Each row was made from one small tree. The marks that hang from a mark follow it in brackets, in alphabetical order. Every link used is in the known rows. Write each row's tree.
(in the rows, 128 means zero)
Known rows:
raza{bepu}: [134 108 128 125 125 137 137 143 145 131 156 134 128 133 115 147 110 115
 112 125 100 104 110 105 143 138 127 134 114 131 141 104 139 130 142 152
 125 127]
matigi{fefov{bilip{muberad pemok{lini}} zivu}}: [146 103 128 160 152 136 124 125  97 143 138 113  93 151 116 164 105 108
 149 139 126  83 120 155 144 106 110  95 124 161 132  69 122 136 159 124
 117 136]
bepu{muberad{bilip{fefov}}}: [133 109 104 143 120 125 124 132 130 139 137 116 115 132 142 167 118 143
 154  91 119  83 134 129 140 113 148 126 115 160 129 109  90 138 144 131
 138 153]
fefov{supelo}: [134 122 121 138 122 141 151 148 112 124 128 125 150 144 113 164 148 128
 134 132 121 131 116 136 134 112 136 111 106 144 139 103 128 119 154 138
  93 140]
nemi{fefov{matigi zivu}}: [115  84 115 164 164 156 114 179 116 130 134  94 102 155 121 142 145 114
 133 128  86 109 116 136 109 129 100 130 116 149 146 126 113 132 158 123
 133 145]
raza{bepu bilip}: [129 108 139 146 119 141 140 156 158 142 146 128 106 123 123 145 118 123
  99 125 113  79 115 104 149 149 114 103  98 127 143  95 130 144 134 144
 108 144]
pemok{bilip lini}: [104 139 148 152 108 134 139 133  86 136 107 131 139 133 115 179 109 117
 146 146 144  87 142 126 148 103 145 128 146 141 124  99 110 141 114 135
 156 134]
nemi{fefov{bilip supelo zivu}}: [118  92 107 163 144 158 126 177 106 125 119 103 118 179 124 174 145 129
 145 140  94 108 105 149 126 124  98 104 123 148 154 107 112 126 166 120
  86 144]
bepu{raza{bilip}}: [152 117 137 170 111 134 142 155 104 139 124 142 125 104 135 128 113 143
 135 103 121  78 125  98 126 142 117  97 115 125 134 113 112 133 143 142
 144 156]
fefov{nemi supelo zivu}: [111  84 111 141 127 141 149 156 119 126 135 102 145 167 113 191 155 107
 132 126  94 141 101 121 134 112 112 103 109 134 173  98 115 110 176 123
  78 165]
bepu{muberad{zivu} raza{bilip{fefov pemok}}}: [144 110 128 169 108 121 150 142 116 138 155 121 103 115 154 148  89 160
 163  63 110  31 137 130 139 157 129 101  95 136 144 112  83 128 149 140
 178 144]
matigi{fefov{bilip{vonul} nemi supelo zivu}}: [134  85 109 148 130 150 139 145  87 140 142 127 123 168 127 198 127 106
 132 132 114  87 104 134 152 103 110  79 115 159 148  69 116 129 176 132
  53 147]
matigi{fefov{bilip{pemok vonul} nemi supelo zivu}}: [136  97 114 149 136 144 143 145  99 141 150 129 119 165 130 195 121 103
 139 132 116  85  96 151 156 102 105  76 106 165 144  59 112 129 182 126
  62 145]
matigi{fefov{bilip{raza{bepu}} nemi supelo}}: [143  98 117 129 122 169 142 130 107 134 149 151 136 142 143 189 107 106
 129 130 113  65  97 116 152 118 109 105 120 151 147  77 106 141 157 130
  60 153]
lini{fefov{nemi zivu} pemok}: [127 103  99 131 133 127 161 163 133 166 140 129 148 142 175 120 137 137
 129  81  54 133 100 124 141 126 114 133  91 134 141 110 117 114 177 128
 121 133]
bepu{muberad{zivu}}: [117 106 116 133 125 133 137 131 122 121 148 106 110 132 128 165 108 145
 151  75 119  96 143 120 135 119 146 135 102 136 151 122 105 133 150 144
 160 137]
vonul{bilip{fefov{supelo zivu} raza}}: [136 103 108 151 118 134 127 112 119 131 131 138 150 176 134 171 124 137
 174 156  85 102 102 154 153 143 108 115 120 171 131  91  96 132 170 123
 108 117]
vonul{bilip{fefov{supelo}}}: [133 117 109 148 116 134 136 124 103 132 121 146 152 170 133 165 133 131
 165 145 108 100 110 149 146 131 125 114 123 175 115  95 108 136 160 138
  90 120]
vonul{bilip{fefov}}: [134 118 112 148 121 133 125 118 110 134 123 151 143 162 136 153 121 130
 169 139 106  97 111 142 146 130 123 123 128 172 108 100 108 142 159 138
 107 119]
pemok{bilip{muberad{bepu}} lini{fefov{matigi zivu}}}: [129 119 128 173 118 122 129 157  89 150 117  88 116 144 119 160 122  96
 132 154 114  72 155 155 137 137 137 111 135 158 148 101  96 129 119 123
 168 130]
nemi{fefov}: [128 113 112 140 154 162 113 162 119 123 133 134 123 141 122 144 130 142
 147 125  98 113 121 130 122 124 118 139 127 144 119 121 113 140 147 128
 123 131]
vonul{bilip{fefov{zivu} muberad pemok raza{bepu}}}: [154 112 109 158 143 117 117 103 145 136 162 124 116 177 132 157 100 117
 174 170  71  86 110 180 161 162  97 108 109 178 127  75  95 139 179 124
 147 100]
nemi{fefov{bilip{muberad vonul} matigi supelo zivu}}: [134  87  98 188 156 149 125 190  89 131 136  66  91 189 131 172 157 103
 127 154  87  86 127 174 120 132  90  78  99 162 162 104 107 127 180 130
  95 138]
bilip{fefov{matigi nemi supelo} pemok{lini} vonul}: [157 150 121 162 132 117 155 150 105 148 193 113 131 157 154 183 136 101
 147 135  88  53 108 203 160 117 115  89  75 169 121  65  93 118 176 140
  97 127]
nemi{fefov{bilip{vonul} matigi supelo}}: [133 110 106 171 143 160 133 191  89 129 134 100 110 165 145 167 151 109
 125 139 101  75 116 157 121 125  98  94 100 160 147 109 105 136 167 136
  83 145]
nemi{fefov{bilip{muberad vonul}}}: [146 117 100 165 155 152 107 164 101 126 137 112  99 164 135 158 127 126
 146 141  95  90 135 157 132 124 105  99 117 154 127 108 106 146 167 136
 110 123]
lini{pemok}: [127 127 128 137 141 134 164 144 120 142 140 132 130 135 153 123 125 143
 134 102 101 121 120 120 141 107 125 140  97 138 111 112 123 132 152 145
 132 123]
fefov{bilip supelo}: [136 126 123 159 112 143 153 153 101 127 114 115 135 157 136 173 138 112
 136 135 130 103 104 144 139 109 117  89 110 144 157  98 122 127 162 141
  68 155]
matigi{fefov{nemi supelo}}: [136 100 116 121 133 164 143 134  98 131 142 153 144 135 122 178 128 117
 131 119 124  98 112 114 141 103 132 116 121 154 126  84 117 135 151 130
  68 149]
muberad{bilip{pemok{lini} vonul} zivu}: [138 164 122 122 130 112 126 132 148 150 173 105  73 142  94 158 113 163
 163 114 160  82 152 151 136 106 122 120  81 160  96  77  81 134 166 117
 165 150]
vonul{bilip{fefov{nemi} raza{bepu}}}: [139 108 109 133 115 143 125 110 135 134 150 158 149 159 150 168 102 121
 161 144  75  76  99 125 158 152 105 131 125 162 128  94  91 147 163 135
 109 122]
pemok{bilip{muberad raza} lini}: [128 138 138 160 121 133 125 113  92 132 123 115 126 139 118 180  99 117
 155 170 124  79 162 146 152 119 135 120 140 143 130  95  95 145 122 127
 182 121]
nemi{fefov{bilip{pemok} matigi supelo zivu}}: [118  98 116 179 154 153 133 191 112 133 129  83 101 173 136 162 148 100
 137 141  96  89  97 167 117 128  84  99 103 159 163 105 105 127 173 118
 101 156]
nemi{fefov{matigi}}: [125 105 116 153 159 163 119 175 113 127 136 113 111 138 132 137 139 117
 131 123  97  96 121 131 108 127 108 137 116 150 132 129 109 142 149 131
 128 145]

Which tree is each row?
[161 136 122 126 121 139 108 138 171 137 151 125 101 117 108 145 109 144
 150 133 135  78 125 112 132 134 121 141 124 170 116 106  55 150 126 104
 130 167]
muberad{bepu bilip{raza}}
[137 122 114 147 108 159 149 141 117 124 134 125 147 151 159 195 124  99
 141 131 103  88  92 125 148 115  95  95 108 134 176  97  89 135 176 128
  61 175]
fefov{bilip{raza} nemi supelo}
[137 124 123 170 132 136 106 104 133 128 139 133 127 156 135 157  94 114
 172 168  96  78 141 178 162 136 137 116 134 163 122 105  95 140 148 128
 158  99]
pemok{bilip{fefov muberad raza}}
[126 115 102 131 120 121 128 136 128 136 153  99  91 137 123 176 115 158
 150  83 135  82 155 125 138 112 146 121  92 155 133 106  86 138 159 136
 157 147]
bepu{muberad{bilip{vonul} zivu}}
[179 121  91 150 138 127 124 131 121 122 206  94 101 186 114 179 128 128
 157 144  81  56 161 197 158 151 133  83  90 174 120  91  75 118 174 143
  85  95]
bilip{fefov{nemi supelo} muberad{bepu zivu} vonul}
[126  78 115 130 138 156 140 138 101 134 141 134 136 152 111 185 132 115
 132 124 112 110 107 118 140 106 123 109 122 153 140  80 121 124 160 122
  74 149]
matigi{fefov{nemi supelo zivu}}
[110 119 133 175 111 124 133 143  81 148 140 110 128 164 134 195 116  98
 146 151 107  55 137 160 160 113 130 105 130 156 130  88  96 130 140 139
 138 123]
pemok{bilip{fefov{matigi nemi zivu} vonul} lini}
[138 136 115 147 144 120 128 118 119 128 137 117 102 161 113 149 113 122
 170 144 128 109 137 159 138 132 113 110 101 172 117  88 102 148 176 130
 153 121]
vonul{bilip{muberad{zivu} pemok}}
[157 119 114 165 125 146 129 148 106 125 138 107 105 142 148 163 106  83
 140 120 109  66 123 115 133 130 101  93 127 139 161 110  83 147 160 139
  95 171]
fefov{bilip{muberad{bepu{raza}}} nemi}
[123  86 111 175 148 163 126 182 110 128 129  86 109 172 139 167 144 110
 135 146  84  85 103 152 118 135  82 105 110 152 171 114  98 129 170 117
 102 155]
nemi{fefov{bilip{raza} matigi supelo zivu}}
[150 103 111 135 135 166 135 121 100 129 151 131 115 150 134 186 110 111
 143 132 120  66 124 134 145 117 111  98 114 154 143  81  97 140 166 125
  75 149]
matigi{fefov{bilip{muberad{zivu} raza} nemi supelo}}
[131  78 112 162 113 124 138 155 149 149 179 111 103 153 151 184 115 123
 109 108  69  46 117 135 175 158 118  77  86 142 158  82 107 134 156 149
  97 124]
raza{bepu{muberad} bilip{fefov{nemi zivu} vonul}}
[143  91 118 162 140 146 114 118 152 137 175 112 130 149 157 152 114 102
 160 128  51  78  95 152 143 141  96 132 111 145 155 114  87 123 174 121
 128 142]
bilip{fefov{matigi nemi zivu} raza}
[119 111 109 127 120 128 129 132 135 133 142 102  93 131 123 167 113 154
 153  77 140  86 151 114 129 114 145 134 102 149 138 115  86 139 149 129
 162 160]
bepu{muberad{bilip zivu}}
[137 129 121 169 129 124 115 142 110 128 137 117 110 157 111 166 108 104
 143 167 124  87 157 164 158 125 146  92 122 173 121  96  99 144 145 143
 143  98]
pemok{bilip{muberad{bepu} vonul}}
[139  87 121 150 132 153 134 129 102 136 133 128 124 157 122 179 117 121
 143 141 117  90 102 140 147 113 109  97 122 158 148  76 119 128 163 121
  82 139]
matigi{fefov{bilip{raza} supelo zivu}}
[132  96 115 151 137 137 118 125 139 134 155 126 135 160 134 155 123 117
 163 118  73 104 101 147 146 124 120 125 126 143 135 108 110 117 167 129
 102 134]
bilip{fefov{nemi zivu}}
[153 132 109 153 125 141 133 159 142 157 144 125 134 117 183 128 118  88
 136 102  80  83  86 146 131 134  95 114  90 144 169 107  95 133 181 123
 119 167]
lini{fefov{bilip{pemok raza} matigi nemi}}
[112 131 127 152 129 126 161 147 111 146 134 138 131 151 156 143 116 134
 136 122 108 103 129 139 160 106 134 121  99 154 106 100 114 136 155 149
 140 101]
lini{pemok{bilip{vonul}}}
[131 135 135 153 102 127 129 118 106 143 157 142 142 152 135 192  89 128
 152 166  95  43 136 160 180 134 135 117 130 153 118  78  96 134 129 142
 153  92]
pemok{bilip{fefov raza{bepu} vonul} lini}
[151  92 115 186 124 127 143 161  97 126 123  69 104 182 113 175 138 104
 138 152 109  95 120 157 133 138 103  64 117 152 180  94 107 112 168 130
  90 150]
fefov{bilip{muberad{bepu{raza}}} supelo zivu}
[157 103  96 180 134 117 121 170 111 160 134  82 108 153 151 128 143  96
 124 123  78 103 120 170 128 136 107  80  88 154 170 104 126 117 189 136
 123 135]
lini{fefov{bilip{muberad vonul} matigi zivu}}
[146 115  96 164 148 154 123 174  91 123 134 106 111 175 131 175 144 128
 141 150  98  92 132 167 133 126 108  86 109 159 135 100 107 136 169 135
  85 125]
nemi{fefov{bilip{muberad vonul} supelo}}
[129  89 118 165 141 138 123 140 133 139 159 106 123 157 144 148 131  93
 146 117  74  88 102 149 133 128 111 124 114 148 147 115 106 118 168 132
 107 147]
bilip{fefov{matigi nemi zivu}}
[136 122 125 155 150 123 124 124 163 139 172 130 127 156 139 148 110 110
 176 119  76 102  84 179 154 122 110 120 109 155 126  87 102 118 179 119
 121 132]
bilip{fefov{nemi zivu} pemok}
[149 117 132 147 133 116 133 106 165 143 197 119 126 148 146 172  80 134
 170 132  54  58  94 179 173 152 107 133 106 147 145  72  93 117 154 121
 172 109]
bilip{fefov{zivu} pemok{lini} raza{bepu{muberad}}}
[124 132 127 157 117 132 117 126 124 131 137 145 137 143 130 171  97 121
 154 158 112  95 130 151 166 118 133 109 117 158 126  95 102 143 156 137
 152 104]
pemok{bilip{raza vonul}}
[140 123 110 143 135 129 166 173 121 169 138 124 138 122 185  93 142 129
 115  84  75 107 111 137 127 129 122 138  77 146 131 120 123 121 163 140
 136 129]
lini{fefov{matigi} pemok}
[161 127 104 155 124 124 133 136 110 135 169 135 146 169 132 169 139 142
 153 140  86  92 120 189 164 122 140  90  96 166 110  86 120 112 173 152
  79  93]
bilip{fefov{supelo} vonul}
[156 127 119 154 117 135 126 135 128 135 157 127 117 146 148 166  97 116
 136 139  95  76 105 139 160 129  99  94 101 141 152  90 112 140 173 150
 110 125]
fefov{bilip{raza{bepu} vonul}}
[115 141 134 146 101 130 136 145  91 152 104 139 153 128 130 163 114 124
 144 134 125  91 137 136 148 115 149 128 141 143 128  99 112 132 119 129
 156 128]
pemok{bilip lini{fefov}}
[197 145 105 183 160 111 124 119 136 138 212  95 108 168 152 156 122 109
 164 175  61  62 131 252 165 148 107  72  58 186 124  68  87 120 200 133
 139  87]
bilip{fefov{matigi supelo} muberad pemok raza vonul}
[169 110 118 152 136 144 123 131  85 136 154 131  93 143 120 157  96 124
 144 127 130  51 140 138 143 126 122  90 119 166 119  85 107 142 154 143
 106 122]
matigi{fefov{bilip{muberad{bepu{raza} zivu} vonul}}}
[165  92  93 187 158 115 110 138 108 140 187  74  94 183 138 162 139  87
 141 148  57  79 146 196 147 135 113  74  89 167 139  95 105 119 196 147
 114 109]
bilip{fefov{matigi nemi zivu} muberad vonul}
[123 128 124 166 118 126 117 131 117 136 138 147 137 161 133 166 105 119
 160 152 109  81 129 174 169 118 148 104 125 169 109  96 109 134 153 145
 128  93]
pemok{bilip{fefov vonul}}
[152 149 126 147 167 118 124 118 148 125 170  95  81 144 102 131 108 122
 165 131 124 112 148 181 133 125 122 113  85 151 122  95 110 130 175 128
 176 120]
bilip{muberad{zivu} pemok}
[154  99 120 180 140 131 110 130 134 127 140  76  89 166 123 157 107 105
 153 154  92  95 119 153 141 138  91  93 121 148 174 101  95 132 170 122
 129 140]
fefov{bilip{muberad{bepu} raza} zivu}
[151 158 134 145 159 116 133 117 124 130 168  87  82 140  98 146 109 128
 164 133 131  98 159 177 134 120 122 117  93 143 119  86 107 131 157 127
 185 127]
bilip{muberad{zivu} pemok{lini}}
[155 136 103 144 126 119 108 134 141 152 154 131 108 147 123 152 129 149
 155 130 123  87 133 153 147 111 134 110 107 172  90  89  94 134 162 128
 113 138]
muberad{bilip{fefov vonul}}
[124 101 116 189 130 127 160 185 108 144 152  62 104 181 154 195 150  53
 119 135  98  82  84 170 139 112  73  54  70 159 198  77  98 118 211 131
  69 179]
fefov{bilip{pemok vonul} matigi nemi supelo zivu}
[135 125 124 177 120 112 156 161  96 141 137  82 116 184 121 197 139 113
 144 151 115 104 100 185 156 105  98  59  89 154 165  60 119 110 186 131
  90 140]
fefov{bilip{pemok{lini} vonul} supelo zivu}
